What can hang from each mark
Q824: Q127 Q899
Q104: Q603
Q899: Q736 Q824 Q893
Q653: Q603
Q127: Q824
Q423: Q824 Q893
Q736: Q541 Q899
Q893: Q423 Q603 Q899
Q541: Q736
Q603: Q104 Q893

Each row was made from one small tree. The marks that hang from a mark follow it in brackets, in the order of their numbers. Every link used is in the known rows. Write each row's tree.
Known rows
Q824(Q899(Q736 Q893)): .13  -.02  .15  .06  .61  -.17  .12  -.11  .08  -.01  -.06  -.22  .04  -.22  .08  .09  .12  -.24  -.03  .48  .26  -.19  -.01  .21  .30  .10  .23  .01
Q653(Q603(Q104)): -.06  .32  .00  .21  .41  .41  -.24  .01  -.13  -.09  -.11  .04  -.01  .00  .19  .05  .00  .02  -.14  .17  -.02  .15  -.20  -.15  .20  -.11  -.23  -.05
Q603(Q104): .03  .24  .06  .17  .36  .12  -.13  .02  -.01  -.11  -.03  .06  .08  -.15  .14  .03  .01  .12  -.09  .00  -.20  .10  -.20  -.10  .19  -.05  -.18  -.01
Q824(Q127 Q899): -.02  -.02  .16  .28  .19  .00  .12  .02  .00  .07  .23  -.16  .18  -.13  .12  -.11  .31  -.56  .08  .45  .06  -.22  .12  .18  .07  .07  -.01  -.04
Q824(Q127 Q899(Q736(Q541) Q893(Q603))): -.06  -.07  .23  .16  .62  -.07  -.05  -.28  -.04  .13  .11  -.18  .10  -.05  .01  -.12  .21  -.44  -.10  .85  .32  -.35  .23  .35  .29  .16  .26  -.06
Q899(Q824): .12  .07  .13  .10  .02  -.03  -.07  -.02  .20  -.10  .01  -.17  .02  -.09  .16  .04  -.12  -.06  .03  .04  -.10  .14  -.19  .04  .06  -.07  -.10  -.04
Q736(Q541 Q899): -.20  .05  .14  .04  .30  -.16  -.41  -.33  .20  -.02  -.05  -.07  .26  .04  .07  -.13  -.55  -.03  -.08  .15  .05  .16  .04  .09  .10  -.04  .08  -.02
Q653(Q603(Q104 Q893(Q899))): .05  .39  -.05  .24  .52  .60  -.20  -.01  -.07  .01  -.22  .11  .00  .01  .15  -.18  .06  -.13  -.18  .15  -.50  .10  -.25  -.24  -.03  -.13  -.31  -.16
Q423(Q893(Q603(Q104) Q899(Q736 Q824))): .10  .22  .16  .11  .55  .29  -.09  -.06  .04  .01  -.16  .08  .01  .10  .06  -.13  .05  -.08  -.16  .27  .10  -.02  -.14  .01  .13  .07  -.20  -.24
Q893(Q603(Q104)): -.10  .40  .04  .19  .25  .24  -.16  .09  -.17  -.03  -.12  .04  .00  -.27  .07  -.03  .02  .14  -.20  .05  -.15  .13  -.20  -.02  .21  -.04  -.08  -.12
Q824(Q127 Q899(Q736)): -.01  -.07  .22  .23  .61  -.06  .12  -.06  .01  .01  .17  -.16  .23  -.12  .10  -.14  .30  -.48  .06  .59  .10  -.31  .17  .23  .17  .09  .03  -.03
Q104(Q603(Q893)): -.02  .23  .08  .17  .42  .09  -.14  .02  .02  -.11  -.07  -.09  .13  -.35  .10  -.33  -.03  .06  -.03  .02  -.33  .19  -.31  -.09  -.12  -.05  -.19  -.08
Q423(Q824(Q899)): .00  .08  .06  .11  .21  -.03  .23  .07  .17  .03  .09  -.28  .13  -.19  .10  -.21  .23  -.43  .06  .20  -.26  .00  .10  .13  .02  -.03  .18  .01
Q653(Q603): .01  .24  .03  .17  .24  .27  -.15  .03  -.05  -.07  -.15  -.09  -.01  .01  .19  -.02  -.12  -.08  -.08  .15  .06  .17  -.10  -.04  .11  -.09  -.01  -.07
Q653(Q603(Q893)): -.03  .27  -.01  .20  .29  .41  -.16  .04  -.07  -.04  -.19  -.09  -.01  -.01  .14  -.25  -.01  -.09  -.08  .13  -.38  .19  -.17  -.07  -.03  -.10  -.15  -.17
Q127(Q824(Q899(Q736(Q541)))): .00  -.14  .33  .01  .70  -.08  .10  -.24  .26  .01  .09  -.10  .22  -.20  .09  -.29  .09  -.32  .02  .42  -.06  -.16  .27  .18  .14  .06  .12  -.06
Q127(Q824(Q899(Q736(Q541) Q893(Q603)))): .00  -.09  .30  .00  .60  -.06  .07  -.23  .16  .10  .05  -.10  .04  -.17  .01  -.24  .12  -.29  -.09  .59  .08  -.21  .26  .28  .28  .13  .33  -.09
Q893(Q423 Q899(Q736)): .43  .03  .03  .17  .59  .06  -.05  -.06  .26  .02  -.22  -.13  .09  -.24  .07  -.19  -.19  -.11  -.17  .11  -.06  -.05  .38  -.02  .21  .11  .21  -.04
Q603(Q104 Q893): -.02  .29  .03  .20  .43  .25  -.16  .03  -.02  -.08  -.06  .07  .08  -.15  .11  -.23  .12  .10  -.08  -.01  -.70  .13  -.28  -.12  .05  -.07  -.35  -.14
Q893(Q423 Q603 Q899(Q736 Q824)): .30  .10  .07  .14  .33  .19  -.11  -.03  .17  .07  -.24  -.20  -.03  -.29  -.01  -.16  -.17  -.15  -.26  .20  -.04  .01  .27  .09  .19  .10  .14  -.16
Q423(Q893(Q603 Q899(Q736))): .13  .22  .13  .11  .53  .19  .03  .01  .02  .04  -.24  .03  .06  .06  .05  -.28  -.05  -.11  -.14  .21  .18  -.01  .03  .08  .07  .12  .13  -.22
Q423(Q824(Q127 Q899(Q736(Q541))) Q893): -.08  -.21  .22  .13  .69  -.06  .12  -.22  .20  .10  .26  -.20  .28  .31  .05  -.58  .33  -.65  .11  .70  .05  -.24  .42  .28  .11  .16  .08  -.10
Q541(Q736(Q899(Q824 Q893))): -.19  -.05  .17  .02  .02  -.28  -.46  -.45  .29  -.12  .09  -.11  .04  -.01  .02  .15  -.51  -.07  -.03  .32  .14  .09  -.15  .19  .27  .01  .15  .02
Q104(Q603(Q893(Q423(Q824)))): .06  .11  -.04  .19  .34  .12  -.12  .09  .18  -.04  -.01  -.24  .11  -.35  .05  -.59  .04  -.04  -.07  .06  -.56  .20  .10  -.07  -.04  .04  -.05  -.07
Q603(Q893(Q423 Q899)): .34  .13  -.05  .23  .22  .23  -.07  .05  .22  .08  -.19  -.13  .05  -.23  .04  -.41  -.07  -.19  -.13  -.06  -.60  .06  .18  -.08  -.05  .07  -.01  -.17
Q541(Q736(Q899(Q824(Q127) Q893))): -.21  -.16  .19  .13  -.02  -.28  -.45  -.45  .26  -.07  .27  -.08  .07  .13  .04  .06  -.39  -.25  .02  .52  .13  -.07  .00  .24  .27  .04  .12  .03
Q893(Q603): -.02  .31  .06  .15  .07  .11  -.07  .14  -.11  .00  -.15  -.10  -.01  -.26  .08  -.09  -.09  .04  -.13  .02  -.05  .17  -.10  .08  .10  -.02  .14  -.13
Q541(Q736(Q899(Q824 Q893(Q423)))): -.08  -.13  .10  .05  -.04  -.24  -.52  -.40  .34  -.07  .07  -.20  .00  -.07  -.03  .07  -.53  -.08  -.10  .32  .13  .08  .12  .19  .35  .11  .18  -.01
Q824(Q127 Q899(Q736 Q893)): .08  -.16  .18  .20  .57  -.15  .11  -.12  .03  .04  .18  -.16  .09  -.03  .11  -.05  .31  -.47  .03  .75  .24  -.39  .18  .28  .30  .15  .19  .02
Q104(Q603(Q893(Q423))): .10  .16  .01  .21  .36  .14  -.22  .06  .09  -.05  -.11  -.18  .10  -.42  .05  -.43  -.06  .06  -.10  .01  -.33  .19  -.02  -.09  -.01  .07  -.16  -.11
Q653(Q603(Q104 Q893)): -.09  .35  -.02  .23  .46  .53  -.26  .02  -.14  -.07  -.16  .05  -.01  -.01  .16  -.19  .10  .01  -.15  .15  -.48  .17  -.28  -.16  .06  -.13  -.38  -.18

Write each row's tree
-.01  .06  .18  .02  .64  -.09  -.07  -.28  .00  .07  -.14  -.24  .05  -.23  -.01  .01  .02  -.21  -.17  .57  .33  -.17  .03  .27  .30  .11  .29  -.06 -> Q824(Q899(Q736(Q541) Q893(Q603)))
-.03  .03  -.04  .31  .35  .29  -.03  .08  .08  .13  .24  -.16  .13  -.15  .02  -.56  .48  -.44  -.06  .36  -.85  -.13  .32  .03  .12  .09  -.23  -.14 -> Q603(Q104 Q893(Q423(Q824(Q127 Q899))))
-.26  .01  .18  .05  .03  -.20  -.45  -.39  .26  -.15  .08  -.12  .17  -.08  .02  .07  -.52  -.07  -.02  .18  .01  .15  -.14  .14  .13  -.05  .01  -.02 -> Q541(Q736(Q899(Q824)))
-.14  -.19  .21  .09  .09  -.25  -.43  -.44  .28  .05  .24  -.10  .10  .32  .09  -.07  -.39  -.26  .00  .57  .16  -.07  .10  .23  .24  .05  .06  .03 -> Q736(Q541 Q899(Q824(Q127) Q893))
.13  -.26  .27  .09  .58  -.23  -.23  -.46  .28  -.03  .19  -.11  .03  .26  .12  -.06  -.11  -.19  -.02  .71  .17  -.21  .11  .23  .35  .08  .09  .04 -> Q899(Q736(Q541) Q824(Q127) Q893)
.06  .04  .10  .20  .50  .17  .17  .03  .10  .13  .11  .00  .08  .32  .06  -.64  .23  -.48  -.03  .49  -.15  -.15  .37  .16  .06  .13  .24  -.16 -> Q423(Q824(Q127) Q893(Q603 Q899(Q736)))
.16  -.10  -.03  .27  .06  .02  .00  .12  .23  .08  .23  -.23  .07  .00  .08  -.49  .11  -.34  -.02  .23  -.39  -.03  .58  .10  .20  .11  .20  -.01 -> Q893(Q423(Q824(Q127)))
-.08  .04  .16  .23  .62  .06  .02  -.08  -.17  .10  .16  -.06  .02  -.14  .03  -.01  .42  -.36  -.12  .79  .19  -.37  .09  .26  .41  .15  .08  -.06 -> Q824(Q127 Q899(Q736 Q893(Q603(Q104))))
.19  .22  .04  .16  .79  .28  -.34  -.23  .06  .10  -.26  -.02  .09  -.28  -.03  -.19  -.17  .00  -.40  .22  -.05  -.04  .32  -.04  .30  .10  .06  -.12 -> Q893(Q423 Q603(Q104) Q899(Q736(Q541)))
.09  .36  .07  .16  .15  .32  -.11  .01  .03  .02  -.11  .04  -.04  -.20  .09  .07  -.01  -.09  -.22  .06  -.18  .06  -.25  -.09  .06  -.08  -.17  -.11 -> Q893(Q603(Q104) Q899(Q824))
.26  .07  .15  .09  .64  .06  .06  -.08  .18  -.02  -.17  .04  .12  .15  .14  -.24  -.09  -.16  -.02  .16  .16  -.04  .05  .02  .06  .10  .06  -.14 -> Q423(Q893(Q899(Q736)))
-.05  -.13  .27  .19  .73  -.10  -.05  -.29  .08  .05  .17  -.18  .30  -.06  .07  -.19  .17  -.50  .01  .66  .16  -.32  .23  .24  .14  .08  .04  -.03 -> Q824(Q127 Q899(Q736(Q541)))
.05  .30  -.05  .22  .16  .30  -.26  .15  -.10  .03  -.14  -.08  -.04  -.34  .01  -.14  .01  .14  -.29  .02  -.16  .14  .17  -.01  .32  .10  -.05  -.15 -> Q893(Q423 Q603(Q104))
.25  .08  .16  .07  .80  -.03  -.11  -.33  .25  -.01  -.18  -.02  .20  -.08  .11  -.13  -.28  -.13  -.13  .16  .01  -.04  .06  -.02  .06  -.03  .17  .01 -> Q893(Q899(Q736(Q541)))
.17  .30  -.11  .28  .45  .62  -.28  .02  .00  .07  -.23  .01  -.02  -.05  .08  -.28  .04  -.14  -.25  .13  -.49  .08  .05  -.23  .08  -.02  -.30  -.18 -> Q653(Q603(Q104 Q893(Q423 Q899)))
.19  -.14  .22  -.04  .62  -.23  -.24  -.44  .32  -.10  -.03  -.16  -.01  .11  .11  .07  -.27  .02  -.06  .46  .18  -.03  -.06  .16  .34  .03  .11  .03 -> Q899(Q736(Q541) Q824 Q893)
.34  .08  -.01  .19  .60  .18  -.08  -.03  .23  .04  -.22  -.11  .08  -.24  .03  -.44  -.09  -.12  -.15  .06  -.58  -.02  .23  -.03  .03  .08  .03  -.18 -> Q603(Q893(Q423 Q899(Q736)))
.16  -.13  .14  .19  -.04  -.11  -.07  -.08  .18  .00  .25  -.10  -.09  .19  .17  .02  .05  -.25  .07  .47  .04  -.12  -.02  .15  .24  .06  .04  .03 -> Q899(Q824(Q127) Q893)
.35  .07  -.01  .19  .10  .22  -.10  .01  .31  .06  -.14  -.19  .00  -.17  .06  -.32  -.09  -.24  -.10  -.02  -.62  .06  .10  -.06  -.08  .05  -.13  -.17 -> Q603(Q893(Q423 Q899(Q824)))
-.12  -.09  .01  .07  .06  -.24  -.40  -.33  .34  -.03  .08  -.18  .05  -.03  -.05  -.19  -.46  -.13  -.08  .31  -.09  .08  .31  .19  .36  .10  .42  .05 -> Q541(Q736(Q899(Q893(Q423(Q824)))))
.09  .05  .23  .15  .53  .10  -.17  -.30  .14  .08  .00  -.05  .12  .02  .05  -.19  -.12  -.32  -.17  .50  .01  -.16  .12  .14  .05  .01  .07  -.11 -> Q893(Q603 Q899(Q736(Q541) Q824(Q127)))
-.31  -.04  .18  .13  -.09  -.17  -.47  -.38  .12  -.02  .21  -.08  .01  .06  -.03  .02  -.36  -.21  -.06  .56  .12  -.04  -.02  .29  .28  .06  .18  -.04 -> Q541(Q736(Q899(Q824(Q127) Q893(Q603))))
.05  .33  .00  .23  .39  .59  -.23  -.06  .01  -.03  -.15  .05  -.03  .05  .16  -.11  .07  -.17  -.14  .18  -.50  .12  -.33  -.21  -.04  -.15  -.44  -.17 -> Q653(Q603(Q104 Q893(Q899(Q824))))
.12  .05  .18  .22  .68  .12  -.12  -.14  .16  -.05  .07  -.02  .17  -.18  .12  -.36  .05  -.24  -.01  .38  -.33  -.08  -.19  -.06  -.14  -.02  -.25  -.08 -> Q104(Q603(Q893(Q899(Q736 Q824(Q127)))))
.19  -.03  .14  .02  .75  .01  .05  -.25  .37  .03  -.06  -.04  .18  .31  .10  -.51  -.07  -.30  -.02  .25  -.08  -.01  .27  .04  .01  .05  .21  -.07 -> Q423(Q824 Q893(Q899(Q736(Q541))))
-.07  -.10  .13  .21  .19  .03  .25  .08  .14  .13  .31  -.17  .16  .27  .11  -.50  .45  -.70  .17  .52  -.04  -.18  .30  .21  .01  .14  .05  -.11 -> Q423(Q824(Q127 Q899) Q893)
-.23  -.07  .18  .10  .00  -.15  -.47  -.38  .14  .10  .17  -.10  .03  .24  .02  -.10  -.37  -.25  -.11  .61  .20  -.04  .09  .28  .24  .06  .12  -.06 -> Q736(Q541 Q899(Q824(Q127) Q893(Q603)))
.18  -.10  .13  .19  .59  .05  .19  -.06  .26  .07  .18  .02  .14  .41  .14  -.61  .19  -.52  .08  .45  -.16  -.19  .39  .10  .04  .11  .19  -.09 -> Q423(Q824(Q127) Q893(Q899(Q736)))
.32  -.03  .10  .12  .60  .14  -.25  -.27  .40  .06  -.19  -.18  .12  -.13  .02  -.38  -.20  -.17  -.16  .19  -.51  .00  .20  .00  .01  .05  -.10  -.17 -> Q603(Q893(Q423 Q899(Q736(Q541) Q824)))
-.01  .18  .04  .27  .27  .34  .07  .08  .03  .15  .18  .12  .04  .33  .09  -.55  .33  -.44  -.07  .38  -.26  -.11  .23  .02  .05  .09  .02  -.15 -> Q423(Q824(Q127) Q893(Q603(Q104) Q899))
-.02  .24  -.15  .24  .39  .55  -.25  .09  .02  .00  -.08  -.11  -.05  -.01  .10  -.44  .15  -.11  -.18  .19  -.71  .18  .14  -.15  .15  -.04  -.23  -.15 -> Q653(Q603(Q104 Q893(Q423(Q824))))
.22  .06  .00  .34  .26  .37  -.20  -.03  .19  .08  .10  .00  .04  -.04  .08  -.35  .18  -.30  -.13  .21  -.74  -.09  .13  -.12  .04  .06  -.41  -.18 -> Q603(Q104 Q893(Q423 Q899(Q824(Q127))))
